Each row was made from one path, in order. Every step used is in the known rows, and no mark comes twice. Write each row's path.
Known rows:
Q C: [-2.40 -0.67  3.69  0.37  1.02  0.32  0.82  0.10  0.67  0.29  0.83  0.13
  1.77  0.89 -0.64  0.32]
Y H M Q: [ 0.38  1.27 -0.76 -0.40  0.24 -1.43  1.11 -0.36  0.31 -1.44  0.64 -0.57
 -0.04 -2.56  0.30  1.02]
H Y T: [-0.45  0.67 -2.39 -0.29 -0.50 -1.05 -0.59  0.74  0.71 -0.29  1.44  0.36
  1.17  5.45 -1.14 -0.26]
Q M H Y C: [ 1.71  0.49 -4.85 -0.02 -1.12 -1.05 -1.00 -0.22 -0.41 -1.00 -1.11  2.07
  0.57  2.43  0.38  0.61]
H M Q C: [-0.72  0.43  2.64  0.26  0.27  0.42  0.79 -0.15  0.38 -1.34  1.75  0.75
  0.83 -4.24 -0.93  0.80]
T Y H M Q C: [-1.75  0.57  2.72  0.27  0.24  0.65  0.48  0.08  0.33 -0.09  1.09  1.74
  0.43 -3.40  0.02  0.57]
C Y H M Q: [ 0.62  1.10 -0.39 -0.23  0.43 -0.89  0.78 -0.30 -0.24 -1.17 -0.59 -0.22
 -0.40 -2.45  0.71  0.39]
M H Y: [-0.67  0.31 -3.83  0.35  1.37 -2.26 -0.75  0.14  0.54 -1.00 -2.26  1.38
  1.74  1.78 -0.06  0.19]
H Y T M: [ 0.28 -0.70 -3.32 -0.10 -0.76 -0.16 -0.72  0.91  1.02  0.11  1.04 -0.37
 -0.95  4.72 -0.27 -0.09]
T Y H M Q: [-0.91  1.17 -0.33 -0.19 -0.03 -0.82  0.45 -0.14  0.39 -1.29  0.33  0.74
 -0.32 -2.63  0.77  0.60]
C Q: [ 1.36 -0.04  3.76 -0.09  0.45  0.57  0.09 -1.20 -0.18  0.91 -0.55 -1.78
  0.56  0.74  0.12 -0.57]
M Q: [-1.93 -0.20  1.38 -0.16  0.67 -0.95  0.76 -0.27  0.47 -0.62  1.35 -1.37
  0.42 -2.20 -1.38  0.38]
Y H M: [ 0.82  1.46 -1.85 -0.31  0.19 -1.62  1.13 -0.17  0.59 -1.82 -1.01  0.12
  0.69  2.25  2.23  0.96]
T M Q C: [-1.70 -1.31  3.01  0.34  0.63  0.95  0.67  0.16  0.55  0.77  1.97 -0.63
 -0.26 -3.24 -1.43  0.53]
H M Q: [ 0.22  1.04 -0.41 -0.15 -0.15 -0.93  0.59 -0.35  0.46 -2.76  1.05 -0.07
  0.12 -3.71 -0.24  0.76]
C Q M: [ 2.23 -0.29  1.39 -0.28  0.55  1.46  0.15 -1.03 -1.65  1.04 -1.21 -1.25
 -0.85 -2.80  0.32 -1.10]
Q C Y: [-1.92 -0.90  3.91  0.62  1.33  1.10  0.14  0.20 -0.35  0.62 -1.81  0.66
  0.90  1.47  0.27 -0.89]
Y H M Q C: [-0.56  0.61  2.28  0.05  0.57 -0.01  1.17 -0.15  0.23 -0.24  1.39  0.33
  0.74 -3.44 -0.50  0.99]
Q C Y T: [-1.18 -0.68  1.44 -0.06 -0.74  1.22 -0.24  1.08 -0.13  1.30  1.11 -0.67
 -0.07  3.49 -0.58 -1.02]

Which path is each row?
[ 0.03 -0.44 -4.87  0.43  1.04 -1.71 -0.96  0.36  0.71 -0.71 -2.25  1.08
  0.32  1.64  0.34  0.23]
T M H Y
[-0.12 -0.45 -2.05 -0.23 -0.57 -0.26 -0.34  0.53  0.65  0.08  2.31 -1.03
 -1.33 -0.62 -1.68  0.13]
H Y T M Q
[ 0.17  0.20  0.62 -0.12 -1.25  1.27 -0.26  0.91 -0.32  0.06  1.74 -0.14
 -0.70 -0.06 -0.59 -0.65]
H M Q C Y T
[ 0.60  0.16 -5.63 -0.38 -0.68 -0.87 -0.94  0.99 -0.27  0.32  0.41 -0.02
 -0.26  1.62 -0.77 -0.50]
Q M H Y T
[-0.76  1.38 -1.17 -0.04 -0.17 -0.86  0.29  0.12  0.72 -1.59 -1.36  1.80
  0.34  2.17  2.84  0.46]
T Y H M
[-1.10 -0.95  2.11  0.09  1.46  0.37  0.91  0.19 -0.40  2.77 -1.43 -1.04
 -0.74  0.78  0.71 -0.15]
T M Q C Y H
[-0.48 -0.04  3.13  0.53  0.78  1.15  0.08  0.02 -0.55 -0.66 -1.07  1.14
  0.14 -2.70  0.08 -0.50]
H M Q C Y
[ 3.91  0.53 -0.31 -0.24 -0.51  1.32 -0.69 -1.29 -1.80  0.51 -1.10  0.79
 -0.45 -0.59  0.27 -0.68]
H Y C Q M
[ 1.37  0.21  3.55  0.02 -1.85  1.64 -1.10 -1.14 -0.15  0.73 -0.03  0.66
 -0.03  2.71  0.97 -0.50]
T Y C Q
[ 2.90 -0.65 -2.83 -0.32 -0.96  0.43 -0.48 -0.54 -1.48  0.98 -1.39 -1.52
 -1.48 -3.28  0.84 -0.33]
Y C Q M H
[ 0.66  0.92 -1.69  0.08 -0.94 -1.20 -0.62 -0.45  0.57 -1.63 -0.18  2.40
  1.92  6.25  0.01  0.85]
H Y C
[-0.33 -1.21 -0.62 -0.25 -0.80  0.65 -0.16  0.67  0.17  0.65  1.77 -2.13
 -2.33 -1.13 -1.00 -0.38]
C Y T M Q
[-0.81 -0.45 -0.25 -0.30 -0.89  0.34 -0.33  1.02 -0.01  0.63  0.46 -1.38
 -0.42  4.60 -0.07 -1.12]
C Y T
[-0.65 -1.84 -3.88  0.12  0.07 -1.02 -0.08  0.64  0.82  0.11 -1.12 -2.01
 -1.34 -0.30  1.01  0.37]
T M H
[-1.82 -0.80  4.18  0.53  1.29  1.16  0.18  0.09 -0.56  0.71 -0.83  0.35
  0.37 -1.76 -0.66 -0.75]
M Q C Y
[-1.66 -0.33  2.89  0.02  1.73 -0.05  1.07  0.02 -0.58  2.50 -1.43 -0.77
  0.32  0.89  0.35 -0.21]
M Q C Y H
[-0.87 -0.64  1.07  0.22  0.03  0.86 -0.09  0.52  0.52  0.88  2.64  0.23
 -0.18 -1.68 -2.13  0.29]
H Y T M Q C
[ 3.79  0.72 -0.14 -0.02 -1.11  0.06 -1.18 -1.31 -0.47  0.52 -1.00  0.37
  0.60  2.17  0.25  0.02]
M H Y C Q
[ 1.66 -0.71 -2.33 -0.10 -1.26  1.05 -1.13 -0.33 -1.38  1.22 -1.63 -0.08
 -1.78 -3.24  1.32 -0.73]
T Y C Q M H
